Each row was made from one walk, in order. Every step used is in the known rows, and no mark comes twice. Write each row's walk.
Known rows:
S-C-U: [-0.77 -0.24  2.73  2.50 -0.93  2.14  0.26 -1.89  3.01 -2.04  0.85  0.64
 -1.67  0.69  0.78  0.10  2.64  2.11 -1.88  0.11 -1.84]
C-U-R-A-E-S: [ 1.98  0.68  1.22 -2.54  0.81  4.46  1.04 -2.80  1.32 -2.53  0.01  1.80
 -1.91 -0.08  1.18 -0.10  3.63  0.76 -1.58 -1.78 -4.06]
R-A-E-S-C-U: [ 1.31 -0.75  1.73  0.05  0.11  1.98 -0.27 -3.45  1.52 -2.77  1.31  0.61
 -2.59  1.10  1.61  0.30  3.57  2.74 -1.17 -0.36 -3.36]
E-S-C: [ 2.02  0.38  0.82 -0.02 -1.36  1.61 -0.63 -0.88  1.13 -2.16  2.55  1.21
 -1.62 -0.81  1.24  0.95  2.18  0.90  1.12  1.99 -3.47]
U-C: [-1.27  2.61  2.44 -0.24 -1.30  4.41  1.70 -2.49  3.73 -1.73  1.00  1.95
  1.17 -0.72  0.73 -0.31  2.58  0.87 -1.35 -1.26 -2.08]
E-A-R-U-C: [ 1.31  2.95  2.69 -0.87 -0.29  3.83  2.57 -2.08  3.17 -3.11  0.25  3.78
  0.57  0.95  2.35  0.40  4.37  0.76 -2.02 -1.96 -2.85]
C-U-R-A-E-S-W: [ 1.47  1.77  0.26 -0.76  1.34  4.40  2.33 -1.45 -0.75 -2.78  1.66  0.86
 -0.78  0.23  2.78 -1.05  3.88  0.04 -2.76 -0.53 -3.16]
R-A-E-S: [ 2.15  1.01  0.74 -3.50  0.43  3.71 -0.44 -2.84  1.37 -1.76  0.54  1.43
 -0.83  0.13  1.97 -0.01  2.77  0.40 -0.32 -1.08 -4.08]
W-S-E-A-R: [-0.19  0.50  2.38 -0.89  0.41  2.78  0.43 -1.11 -0.07 -2.75  0.40  4.69
 -0.67  2.46  3.40 -0.26  5.35  0.45 -2.40 -1.04 -4.47]
C-S-E: [-2.00 -0.56 -0.01 -0.84 -1.71  5.15  0.19 -2.15  0.06 -2.55 -1.14  2.19
  0.00  0.63  0.69 -0.46  3.94  0.03 -2.23  1.19 -3.26]
E-S-C-U-R-A: [ 2.26  0.68  2.98  0.17  0.93  3.46  2.23 -0.71  1.50 -1.97  0.72  2.50
 -1.21  0.22  0.44  0.39  3.04  1.99 -1.58 -0.05 -2.21]
U-R-A-E-S-C: [ 2.41  0.07  1.41 -1.58  0.87  2.78 -0.15 -2.07 -1.06 -2.76  1.91  2.35
 -2.83 -0.66  2.05  0.08  3.06  0.57 -0.18  0.99 -3.91]
U-R-A-E: [-0.33  1.06  3.72 -2.06  2.75  5.47  0.52 -2.62  0.45 -1.62 -0.75  3.21
 -1.12  0.16  1.96 -1.35  2.38 -0.67 -3.46 -2.09 -2.34]
A-R: [-0.79  1.40  3.80 -0.49 -0.21  5.03  1.17 -1.07  2.14 -2.12 -0.89  3.62
 -1.38  0.02  2.70 -0.71  2.30 -0.42 -2.65 -0.07 -3.26]
W-S: [ 0.05  1.81  0.85 -0.62 -1.82  2.36  1.22 -1.03  2.88 -0.49  1.68  1.67
  2.51  0.83  2.24  1.32  2.16 -0.51  0.08 -0.23 -2.66]
U-C-S-R-A: [ 0.37  0.03  2.41 -0.60 -1.15  5.22  1.87 -3.70  1.27 -1.64  0.10  1.91
  1.30 -0.24  1.33  0.62  2.20  1.17 -1.68 -0.77 -2.63]
S-C-U-R: [-0.45  0.53  3.53  2.48 -0.02  4.06  2.54 -0.37  1.85 -2.58  0.21  2.54
 -2.16 -0.74 -0.16 -0.35  2.89  0.64 -3.17 -0.32 -1.90]
R-U-C-S: [ 0.95  1.71  0.03 -1.34 -2.74  6.11  3.02 -2.93  3.36 -2.16 -1.17  1.60
  0.88 -0.46  1.50  0.54  3.24  1.05 -0.04  0.02 -2.63]
E-A-R-U: [ 2.28  2.20  2.97 -0.67  0.40  3.14  1.49  0.18  3.02 -2.18 -0.87  3.87
 -0.24  1.59  2.66  0.67  3.31 -0.46 -2.48 -1.30 -2.48]
A-R-U-C: [ 0.79  2.88  2.63 -0.94 -0.93  4.61  2.83 -2.67  3.08 -3.40  0.14  3.36
  0.81  0.51  2.07  0.53  3.64 -0.06 -2.46 -0.96 -2.74]
R-A-E: [-0.68  0.80  3.18 -2.29  1.98  4.28 -0.88 -3.33  1.23 -1.00 -0.31  2.17
 -0.43  0.95  2.63 -1.06  1.96 -0.06 -2.67 -1.96 -2.21]

Write each row's walk:
[-0.47 -0.91  2.53 -2.02  0.67  5.41 -0.33 -4.71 -0.33 -1.81 -0.74  1.92
 -0.66  0.22  2.70 -0.59  2.31 -0.48 -2.94 -1.82 -3.43] -> C-S-R-A-E
[-0.67  0.10  0.11 -1.50 -1.71  5.72  1.85 -3.67 -0.39 -4.53 -1.23  3.48
  0.09  1.10  1.75 -0.06  5.67  0.27 -2.94  0.89 -4.17] -> A-R-U-C-S-E
[ 0.56  3.26  1.84 -0.48 -1.26  3.77  2.46 -2.16  4.05 -2.32  0.64  2.21
  2.09  0.06  0.79  0.86  2.91  0.00 -1.72 -1.12 -1.65] -> R-U-C
[ 1.50  0.42  1.12  0.08 -2.61  4.56  2.04 -1.77  2.15 -2.29 -0.69  1.56
  1.27 -0.39  0.82  1.82  1.83 -2.03 -2.49 -0.15 -2.45] -> C-S-R-U
[ 0.46  1.35  4.18  0.46  1.35  4.67  2.73 -0.51  2.81 -1.10 -0.47  2.83
 -0.02  0.50  0.12 -0.28  2.35  1.31 -3.30 -1.37 -0.93] -> C-U-R-A
[-0.21 -0.23  1.57  2.02 -1.59  1.13  0.78 -2.22  2.48 -2.06  1.98  0.65
 -0.46  1.59  1.67  1.14  3.24  1.97 -0.81  0.20 -2.48] -> W-S-C-U
[ 0.48  0.49  1.11  0.50 -1.50  0.83 -0.07 -1.24  0.85 -1.30  3.18  1.69
  0.45  0.68  2.74  1.43  2.36  0.32  0.83  1.74 -2.69] -> W-S-C
[ 1.57 -0.09  0.69 -1.18 -0.42  2.15 -1.45 -2.50 -0.10 -2.58  2.26  1.25
 -2.75 -0.59  2.19  0.14  2.71  0.40  0.28  1.05 -4.27] -> A-E-S-C
[ 1.84  0.35  2.43 -0.73 -0.53  3.19  0.53 -1.94  1.40 -1.33  1.40  1.62
  1.20 -0.31  0.68  1.35  1.56  0.10 -1.49 -0.74 -3.06] -> E-S-R-A
[-0.80  2.25 -0.53  0.20 -1.55  5.84  3.18 -1.79  0.62 -1.87  0.75  0.54
  1.00 -0.53  3.12 -1.17  3.37  0.80 -1.13  1.13 -2.36] -> U-C-S-W
[ 1.23  1.00  0.23 -2.97 -0.57  3.97 -0.53 -2.65  1.82 -2.17  0.41  1.18
 -1.38 -0.84  1.58 -0.21  2.72 -0.40 -0.43 -0.99 -4.49] -> A-E-S
[ 1.32  2.12 -0.24 -1.72  1.05  3.61  0.83 -1.52 -0.65 -1.94  2.22  0.54
  0.19  0.31  3.56 -0.81  2.90 -0.34 -1.57  0.27 -3.18] -> R-A-E-S-W
[ 0.08  0.49  2.58  2.00 -0.57  3.41  2.82 -0.71  1.47 -2.55  1.07  2.52
 -1.22 -0.09  0.58  0.38  3.44  0.48 -2.28 -0.18 -2.46] -> W-S-C-U-R
[ 1.31  0.52  3.13  0.60  0.88  3.03  2.56 -0.96  1.36 -1.65  1.32  2.68
  0.13  1.24  1.33  0.77  2.98  1.67 -1.77 -0.32 -1.68] -> W-S-C-U-R-A
[ 1.03  1.21  2.36  0.62 -1.60  3.20  1.37 -1.02  2.77 -2.11  0.57  1.76
  1.95  0.00  0.38  1.95  1.39 -2.88 -3.45 -0.77 -1.98] -> S-R-U
[ 1.12  1.53  0.60 -1.73 -2.39  6.74  3.45 -3.29  2.56 -3.00 -1.80  2.68
 -0.16 -0.33  2.65  0.30  3.87  1.04 -0.60  0.27 -3.33] -> A-R-U-C-S
[-0.51  1.26  0.57 -1.11 -2.71  6.46  2.40 -3.20  3.05 -1.69 -1.19  1.54
  0.07 -1.16  1.65 -0.52  3.08  1.86  0.28  0.10 -2.91] -> U-C-S
[-0.76  0.40  0.65 -0.66 -0.53  3.58  0.13 -1.70  1.02 -2.03 -0.18  2.80
 -0.01  1.27  1.28 -0.65  5.48  2.30 -1.20 -1.51 -3.43] -> U-C-S-E-A
[ 1.47  1.60  0.97 -1.48 -1.55  4.10  1.88 -4.63  1.78 -4.02  1.45  1.84
  1.21 -0.51  1.26  1.44  3.80 -1.14 -2.27 -2.02 -3.93] -> A-E-S-R-U-C
[ 0.72  2.15 -0.61 -1.28  0.23  3.79  0.80 -1.33 -0.30 -2.13  2.12  0.40
 -0.26 -0.36  3.28 -0.93  2.89 -1.03 -1.83  0.37 -3.59] -> A-E-S-W
[ 1.14  2.13  1.19 -1.35 -0.62  2.85  2.45 -2.83  1.28 -4.03  1.23  4.15
  1.67  2.31  2.85  1.22  6.08  0.48 -2.17 -1.51 -3.72] -> W-S-E-A-R-U-C
[ 0.33  2.66 -0.72 -0.01 -1.55  5.54  3.75 -1.51  0.89 -2.33  0.82  0.69
  1.61 -0.02  3.16 -0.41  3.39  0.21 -1.30  1.22 -2.07] -> R-U-C-S-W
[ 1.96  1.47  1.50 -1.20  0.05  2.17  1.30 -0.56  1.04 -3.12  0.26  4.18
  0.89  3.02  3.15  1.43  5.00 -0.93 -2.51 -0.84 -3.44] -> W-S-E-A-R-U
[ 0.52 -0.49  1.32 -1.10 -1.59  3.89 -0.31 -3.62  0.43 -2.95  1.24  1.12
 -0.72 -1.49  0.96  0.76  2.22 -2.11 -2.38 -1.59 -4.99] -> A-E-S-R
[ 0.87  0.67  4.22  1.04  1.53  3.59  2.16 -0.66  1.73 -1.59  0.38  2.82
 -0.82  0.54  0.56 -0.02  2.56  1.75 -2.69 -0.48 -1.20] -> S-C-U-R-A
[ 0.41  0.77  0.30 -0.84 -0.42  3.19  0.62 -1.43  1.18 -2.60 -0.44  2.95
  0.56  1.91  1.33  0.15  5.72  1.71 -1.43 -1.41 -3.15] -> R-U-C-S-E-A
[ 0.92 -0.20  1.29  1.41 -1.62  1.74  0.26 -1.89  2.82 -2.60  1.39  0.11
 -2.18  0.28  0.55  0.61  3.12  2.46 -0.60  0.33 -3.12] -> E-S-C-U
